Known rows, with every step that occurs:
K > Z > R > N: [-12 -33  30  -6  19  39  -9 -15 -13   9  14   8  -7 -14   1  23  12  -9
   8  17  12]
M > R > N > S: [-11  39  11  16  12  11  20   8 -14   0  22   6  -2   4  -9  24  26  -4
  16   0 -10]
E > K > Z > R > N > C: [-15 -43  40  -8  25  27 -18 -24 -10   0  12   9  -8  -8 -22  17  -1  -7
   6  10  23]
R > N: [ -3  18  -6   8   1  11  14  -5 -14   4   6  -9   1  -2 -17  11  23 -26
  -4   2  -9]
N > S > A: [-12  25  -3 -13 -10 -14   6  13 -35   0  24   0  -2  30   4  10  22  10
   2  12 -20]
K > Z > R: [-11 -41  33 -10  19  34 -16 -13  -6   7  11  13  -7 -13   9  18   1   4
  10  16  17]
C > M: [ 12  -2  -4   4  -4  -3 -10  27 -12  15  -9 -11  -2  10  10   8   8 -10
  -3   7 -16]
K > Z > R > N > S > A: [-18 -21  28 -12  15  35  -6 -11 -26  10  24   8  -8  -3   4  27  22  -3
   9  21   5]
A > S > N > C > M > R: [  2  37  15   3   6  10   8  12   6   6  17 -12  12   0  -3  23  10  21
  -1  -4 -25]
R > N > C: [ -2  18   0  10  -1   4   9   0 -22  -5  15 -18  -4   9 -24  18  11 -27
 -14  -5 -11]
S > N > R: [-13  19  14   7   6  32  -3   1   5  11  33   4  24  11   0  11 -12   5
   1   1 -16]
W > C > M > K > Z > R > N > S: [  8   1  27   3  -6   9   0  25 -25  26   1 -15 -15  24  -3  41  30 -15
 -11  18  -5]
W > C > M > R > N > S > A: [  7  41  14   9  -6   3  10  30 -25  28  -3 -16 -10  26  -3  37  28  -2
  -5   5 -19]
Z > R > N > C > M > S: [  1   5  17   7  11  34   1  23 -23  14  12  -3 -14  -2   0  33  17 -19
 -16  16 -11]
E > K > Z > R: [-15 -49  38 -12  26  27 -20 -24  -1   3   5  16  -5 -14 -13  10  -3   1
  12  13  28]
R > Z: [-20  -6   7   7  -9  -4  10  -8   2   5  -3  -2 -11  -1   3  25  -9  -4
  12  17   6]
N > C > M: [ 10   0   6   6  -6 -12 -15  25 -21  -3   9 -20  -9  23  -2  15  -9  -7
 -15  -5 -16]
N > R > Z: [-39   6  16  14  -2  16  -6   0  -1  11  20   1   3  13   7  26 -17   9
   0  14   8]
M > K > Z > R: [-14 -39  30 -13   9  18  -6 -15   2  -4  31   5 -11  -2  13  23  25  -2
   9  21  22]
Z > R: [  0 -15  23  -5  12  28  -1   6  -3  14   4   7  -8 -12  11  14   3  -2
  -5  18   6]
A > S > N > C: [  0  29  12  -2   2   8   8   3   7   1  16 -12  13  -2  -9  15   4  20
  -7  -5 -19]

Rows:
[  3  19  -3   4  -8  -6 -12  34 -24  -4  15 -13 -13  25   6  22   2   5
 -15  -5 -26] | N > C > M > S > A
[  9  20  15   8   4  14  -1  16  -4   3  28  -9  10  15  -3  21  -9  -4
   3  -6 -28] | S > N > C > M > R
[  3  -2  21   4  11  29   2  15 -22  16  12  -9 -12  -2  -3  30  14 -25
 -16  16  -7] | Z > R > N > C > M
[ -3 -12  12  -9  -1   8  -6  19 -28  14  25 -11  -9  19  16  32  43 -15
   3  26 -11] | C > M > K > Z > R > N > S > A
[  3 -29  17  -5   2   9 -14  17 -10  12  13  -8  -9   8  19  25  26 -11
   4  21   0] | C > M > K > Z > R
[  1 -21  15  -2   1   9  -9  22 -24  12  19  -9  -9  16  11  30  36 -20
   2  24  -7] | C > M > K > Z > R > N > S
[  7  -7  26  -1   6  23  -8   9  -7   4  36  -8   5  15   2  27  -3  -9
   0   6 -19] | S > N > C > M > K > Z > R
[ 14   7  14   5 -12  -4   0  24  -9  22 -10 -19 -11  23   0  27  19  -7
 -12   7  -4] | W > C > M > K
[-14 -17  25  -7  14  40 -13   3 -25  10  23   5 -12  -4   8  35  20  -2
   2  16  -3] | K > Z > R > N > C > M > S > A
[ 12  12  10   5   0  11  -4  15  -7   3  23 -12  10  18  -5  16 -12  -9
  -4  -5 -29] | S > N > C > M
[ -2  33  -9   9  -5   7   6  19 -31   2  18 -19  -8  17 -12  27  26 -21
 -15  -2 -28] | R > N > C > M > S > A
[  7  11  13  10   2  -7 -10  26 -16  -4  14 -16 -10  20   0  23  -6  -1
  -6  -7 -15] | N > C > M > R
[  9  -2  26   4  -4  14   0  19 -15  27  -3 -17 -14  16  -2  39  28 -15
 -11  15  -1] | W > C > M > K > Z > R > N
[  5  25   3  15   5   5   4  33 -22  14   7  -7  -3  13   4  25  26 -13
   8   7 -23] | C > M > R > N > S
[  7  31  12  16  -8  18  -5  41 -11  27  -6  -6  -2  23   1  32   6   5
 -15   1 -21] | W > C > M > S > N > R
[  3  18  18  10   1  13   3  13  -3   4  26 -10   6  16  -1  29 -12  -5
   7   0 -26] | S > N > C > M > R > Z
[ -2  -2  18   1  13  35   9   3 -13  18   7   0  -7 -13  -2  22  19 -21
  -8  19   1] | Z > R > N
[-11  35  -9  -2  -5   1  19   4 -37   4  22  -9   0  19 -14  18  37 -18
  -3   9 -22] | R > N > S > A
[  7  11   0  10  -6  -5 -15  38 -22  -6   9 -12 -12  23   1  21  -5   0
 -16  -7 -22] | N > C > M > S
[ -3   2  20   1  11  28   9  11 -27  15  14   2  -8  -1  -4  25  22 -21
  -8  23  -5] | Z > R > N > S
[ -7  10  17  -5   8  28  13   9 -29  18  20   0  -8   2   1  27  30 -15
  -7  25  -9] | Z > R > N > S > A
[-20  32  15   4   2  21  10  -1  13  13  18  -4  19  -3   0  23   4  24
  -1   7 -13] | A > S > N > R > Z
[ 11  20  -9  11  -3  15  -7  44 -10  13   1   3   3   9  13  19  11  -1
  -1   4 -34] | C > M > S > N
[-14 -33  30  -9   8  18  -4 -14  -6  -7  38  -2 -14   3   3  30  28 -10
   4  18  18] | M > K > Z > R > N > C
[  1  -6  23   2  10  27   4  13 -20  13  20 -10 -13   1  -1  33  23 -26
 -15  20  -3] | Z > R > N > C > M > K
[  4  17  -2  12  -3   3   3  13 -28   2  11 -23  -6  15 -19  22  15 -31
 -15  -2 -20] | R > N > C > M
[  8 -10   0   0  -7  -7  -6  23  -7   9   7 -14  -5  15  14  16  25 -13
  -1  13  -9] | C > M > K
